Every row comes from one small tree of marks. Brackets hold a mark, then the marks that hang from it, in alphabetical order. Every link used is in the known rows. Which tree was each row made from?
Known rows:
(M K (S (Y E (W (V D))))): [-0.01 -0.17 -0.02  0.20 -0.15  0.00  0.02  0.06  0.07  0.11  0.10  0.05
 -0.09  0.12  0.07  0.04  0.03  0.01 -0.01  0.21  0.04 -0.02  0.06 -0.07
 -0.21]
(D M): [-0.01 -0.01  0.00 -0.03 -0.01  0.08 -0.01  0.00 -0.05  0.01  0.09  0.03
 -0.04 -0.07  0.03 -0.01  0.00 -0.06 -0.02 -0.02  0.02 -0.02 -0.01  0.00
  0.04]
(S M (Y D K W)): [-0.05 -0.62 -0.02  0.28 -0.08  0.15 -0.05 -0.03 -0.06  0.09 -0.07 -0.08
 -0.28  0.09  0.08  0.00 -0.06  0.06  0.04  0.06 -0.31 -0.09  0.04  0.07
  0.06]
(S Y): [-0.01 -0.14 -0.02  0.08 -0.10  0.09 -0.01 -0.05  0.00 -0.03 -0.21  0.00
 -0.15  0.05  0.04  0.01 -0.03  0.00  0.02  0.00 -0.04 -0.03  0.03 -0.02
  0.06]
(F (V D K) Y): [-0.01  0.07  0.09 -0.02  0.10  0.14  0.05  0.04 -0.07 -0.04  0.02  0.03
 -0.19  0.08  0.13  0.05  0.16 -0.06 -0.05 -0.07  0.17 -0.01  0.01  0.04
 -0.19]
(S M): [-0.01 -0.13 -0.04  0.10 -0.02  0.07 -0.02 -0.04 -0.04 -0.03  0.05  0.02
 -0.10 -0.01 -0.02  0.01 -0.02 -0.01  0.01 -0.02 -0.01 -0.04  0.00 -0.02
  0.09]
(F V (Y W)): [ 0.01 -0.28  0.05 -0.02  0.06 -0.02  0.02  0.03 -0.17  0.04 -0.12  0.06
 -0.12  0.09  0.07  0.02  0.06  0.04 -0.02 -0.06  0.09  0.05 -0.01  0.04
 -0.32]
(K (V D W)): [-0.05  0.21  0.05 -0.04  0.00  0.07  0.05 -0.02  0.02 -0.01  0.16 -0.02
 -0.07 -0.02  0.12  0.03  0.14 -0.08 -0.04 -0.07  0.13  0.02  0.03  0.00
  0.02]
(M (S (Y W))): [ 0.00 -0.21  0.00  0.15 -0.11  0.03  0.00  0.00  0.00  0.06 -0.11  0.02
 -0.22  0.10  0.02  0.00 -0.03  0.02  0.01  0.08 -0.04  0.00  0.03 -0.02
 -0.17]
(V D): [-0.03  0.13  0.01  0.03 -0.02  0.06  0.02  0.01  0.09  0.00  0.09 -0.02
  0.04  0.01  0.03  0.00  0.05 -0.02 -0.02  0.02  0.03 -0.03  0.01  0.01
  0.08]
(D (M (K (V W)) S)): [ 0.00  0.11  0.08  0.01 -0.11  0.12  0.04  0.04 -0.11  0.05  0.27  0.12
 -0.21 -0.09  0.09  0.03  0.10 -0.14 -0.05  0.01  0.16  0.00  0.01 -0.08
 -0.14]
(F Y): [ 0.01 -0.09  0.01 -0.01  0.05  0.01  0.03  0.01 -0.06 -0.03 -0.17  0.02
 -0.08  0.04  0.04  0.00  0.08  0.01 -0.01 -0.03  0.07  0.03 -0.01  0.01
 -0.18]
(M (K V) (S (Y E W))): [ 0.00 -0.29  0.02  0.13 -0.23  0.03  0.04  0.04 -0.02  0.15  0.02  0.09
 -0.30  0.05  0.07  0.03  0.05 -0.01  0.00  0.12  0.02  0.05  0.06 -0.08
 -0.25]
(S (Y (D M) E)): [-0.06 -0.40 -0.05  0.10 -0.16  0.19  0.00 -0.02 -0.02  0.08 -0.04 -0.04
 -0.18  0.01  0.10  0.00  0.00  0.02  0.01  0.04 -0.15 -0.03  0.03  0.01
  0.13]
(Y (D M) E (K V) W): [-0.05 -0.57  0.02  0.03 -0.02  0.06  0.03  0.06 -0.04  0.27  0.25 -0.07
 -0.16 -0.04  0.17 -0.02  0.06  0.03  0.01  0.08 -0.28  0.05  0.04  0.10
 -0.13]
(M K S): [ 0.03  0.06  0.05  0.09 -0.12  0.02  0.01  0.07 -0.02  0.06  0.13  0.10
 -0.09  0.01 -0.02  0.02  0.02 -0.04 -0.01  0.12  0.06 -0.02  0.01 -0.07
 -0.16]
(M (K (V D W)) (S (Y E))): [-0.04  0.03  0.03  0.14 -0.25  0.11  0.06  0.02  0.01  0.07  0.14  0.05
 -0.27  0.05  0.13  0.06  0.16 -0.08 -0.03  0.08  0.12  0.01  0.08 -0.10
 -0.12]
(E Y): [ 0.01  0.11 -0.02  0.00  0.01 -0.08 -0.01 -0.06  0.04 -0.04 -0.01 -0.02
  0.04  0.05 -0.02  0.01  0.00  0.00 -0.01  0.03  0.00 -0.03  0.05  0.00
  0.04]
(W (V (D M) K)): [-0.03  0.23  0.02 -0.02  0.17  0.12  0.02  0.02  0.07 -0.05  0.25  0.00
  0.00  0.00  0.12  0.04  0.05 -0.11 -0.06  0.05  0.12 -0.08  0.01  0.01
  0.02]
(V (D M) W): [-0.06  0.28  0.02  0.02  0.02  0.09  0.01 -0.03 -0.01 -0.01  0.26 -0.05
  0.01 -0.03  0.09  0.01  0.13 -0.10 -0.06 -0.07  0.10 -0.02  0.01  0.02
  0.10]
(V (D (M K))): [-0.02  0.17  0.04  0.04 -0.08  0.14  0.01  0.03  0.01  0.03  0.25  0.05
  0.01 -0.07  0.04  0.00  0.06 -0.10 -0.04  0.04  0.08 -0.06  0.00 -0.02
  0.10]

Write each row's tree:
[ 0.00  0.12  0.03  0.03  0.01  0.10  0.03  0.08  0.05 -0.01  0.26  0.10
  0.06 -0.01  0.08  0.03  0.01 -0.09 -0.05  0.15  0.17 -0.08  0.01 -0.06
 -0.08]
(W (V (D (M K S))))
[-0.01 -0.44  0.07  0.04  0.00  0.12  0.05  0.09 -0.23  0.15  0.16 -0.01
 -0.24  0.07  0.20  0.04  0.17  0.00 -0.03  0.00 -0.04  0.05  0.04  0.07
 -0.37]
(F (V W) (Y (D (M S)) E K))
[-0.04 -0.40 -0.02  0.11 -0.08  0.04  0.02  0.07 -0.02  0.23  0.26 -0.03
 -0.09  0.01  0.06 -0.02  0.04  0.05  0.00  0.10 -0.15  0.04  0.02  0.05
 -0.13]
(Y (D (M S)) E W)
[-0.01 -0.39 -0.03  0.21 -0.09  0.14 -0.05 -0.06 -0.06 -0.02 -0.13 -0.03
 -0.29  0.05  0.06  0.02 -0.05  0.00  0.03  0.03 -0.17 -0.09  0.04  0.01
  0.08]
(S M (Y K))
[-0.04 -0.02  0.01  0.15 -0.09  0.10  0.02  0.00  0.00  0.09  0.23 -0.07
 -0.19  0.06  0.14  0.03  0.16 -0.07 -0.03  0.05 -0.05 -0.02  0.06  0.02
 -0.06]
(V (D (M (S (Y E K)))) W)
[-0.03  0.24  0.01  0.01  0.17  0.05  0.02  0.03  0.11 -0.06  0.17 -0.03
  0.03  0.06  0.10  0.05  0.06 -0.06 -0.04  0.07  0.10 -0.06  0.02  0.01
 -0.02]
(W (V D K))
[-0.04  0.42  0.06  0.09  0.06  0.13  0.02  0.00  0.01  0.01  0.40 -0.05
 -0.21  0.02  0.11  0.04  0.19 -0.15 -0.07 -0.03  0.12 -0.03  0.03  0.02
 -0.05]
(V (D (M S)) K W)
[-0.02 -0.40 -0.02  0.21 -0.15  0.04  0.02  0.07  0.02  0.15  0.06  0.04
 -0.11  0.12  0.07  0.03 -0.02  0.05  0.01  0.22 -0.07 -0.02  0.06 -0.04
 -0.20]
(M K (S (Y D E (W V))))
[-0.05 -0.61 -0.03  0.17 -0.11  0.09 -0.02  0.01 -0.04  0.20  0.02 -0.11
 -0.19  0.06  0.14 -0.01  0.00  0.06  0.03  0.10 -0.33 -0.01  0.05  0.09
 -0.03]
(S (Y (D M) E K W))
[ 0.01 -0.29  0.04  0.00  0.05 -0.05  0.03  0.04 -0.20  0.08  0.02 -0.03
 -0.15  0.10  0.15  0.06  0.19  0.03 -0.02 -0.06  0.01  0.09  0.04  0.05
 -0.36]
(F (V W) (Y E K))
[-0.07 -0.28 -0.10  0.24  0.02  0.07 -0.01 -0.06  0.05  0.02  0.07 -0.06
 -0.21  0.12  0.10  0.05  0.04  0.01  0.00  0.07 -0.05 -0.05  0.06  0.00
  0.01]
(S M (Y E (W (V D K))))
[-0.05 -0.35 -0.09  0.27 -0.11  0.04 -0.02 -0.03  0.02  0.05  0.08  0.01
 -0.11  0.10  0.07  0.04  0.00  0.01  0.00  0.12 -0.02 -0.06  0.05 -0.05
  0.01]
(S (M K) (Y E (W (V D))))
[-0.04 -0.30 -0.01  0.06 -0.13  0.09  0.04  0.00  0.06  0.09 -0.05 -0.05
 -0.23  0.05  0.16  0.02  0.08  0.00  0.02  0.07 -0.14  0.00  0.07  0.01
 -0.03]
(S (Y E (K (V D))))
[-0.02 -0.09  0.02  0.09 -0.03  0.01 -0.03 -0.02 -0.03  0.10  0.20 -0.02
  0.03  0.01  0.03  0.00 -0.01 -0.01 -0.03  0.08 -0.10 -0.05  0.05  0.04
  0.06]
(E (Y (D (M K)) W))
[-0.07 -0.77 -0.04  0.23 -0.12  0.14  0.00 -0.03 -0.04  0.16 -0.02 -0.07
 -0.37  0.06  0.15  0.01  0.00  0.06  0.04  0.07 -0.31 -0.02  0.07  0.05
  0.00]
(S M (Y D E (K V) W))
[-0.04  0.09  0.03  0.11 -0.08  0.13  0.01 -0.03 -0.05 -0.02  0.24  0.05
 -0.15 -0.04  0.07  0.05  0.11 -0.10 -0.04 -0.04  0.13 -0.05  0.03 -0.06
  0.08]
(S (M (K (V D W))))
[ 0.01 -0.25  0.05  0.02 -0.11  0.19  0.02  0.02 -0.06  0.04 -0.01  0.07
 -0.35 -0.03  0.13  0.01  0.00 -0.09  0.00  0.06 -0.04 -0.04  0.04 -0.02
 -0.11]
(D (M (S (Y (K V)))))
[-0.03 -0.11 -0.05  0.06 -0.04  0.12  0.04  0.03  0.08  0.00  0.10  0.04
 -0.05  0.05  0.11  0.03  0.01 -0.04 -0.03  0.14  0.08 -0.06  0.04 -0.05
 -0.05]
(W (V (D (M (S (Y E))))))
[-0.03  0.32  0.06  0.11 -0.08  0.10  0.02  0.03 -0.02  0.03  0.38  0.03
 -0.05 -0.01  0.07  0.03  0.14 -0.13 -0.07  0.03  0.15 -0.04  0.02 -0.04
 -0.03]
(V (D (M K S)) W)
[-0.02 -0.36  0.04  0.11 -0.11  0.11  0.01  0.06 -0.06  0.15  0.18  0.02
 -0.23  0.07  0.14  0.03  0.05 -0.02 -0.01  0.07 -0.07 -0.01  0.05  0.03
 -0.17]
(F (V (D (M (S (Y E K W))))))
[-0.05 -0.46 -0.03  0.27 -0.09  0.15 -0.05 -0.01 -0.05  0.03 -0.01  0.02
 -0.14  0.08  0.07  0.03 -0.10  0.02  0.01  0.11 -0.09 -0.12  0.04 -0.02
  0.06]
(S (M K) (Y D (W V)))
[-0.01  0.16  0.06  0.08 -0.11  0.15  0.02  0.06  0.03  0.05  0.28  0.09
 -0.06 -0.04  0.04  0.01  0.06 -0.11 -0.04  0.10  0.11 -0.06  0.01 -0.05
 -0.01]
(V (D (M K S)))
[-0.02  0.21  0.09  0.01  0.12  0.10  0.04  0.01 -0.11 -0.05  0.10 -0.02
 -0.20  0.10  0.16  0.07  0.23 -0.08 -0.07 -0.13  0.21  0.02  0.02  0.05
 -0.21]
(F (V D K W) Y)
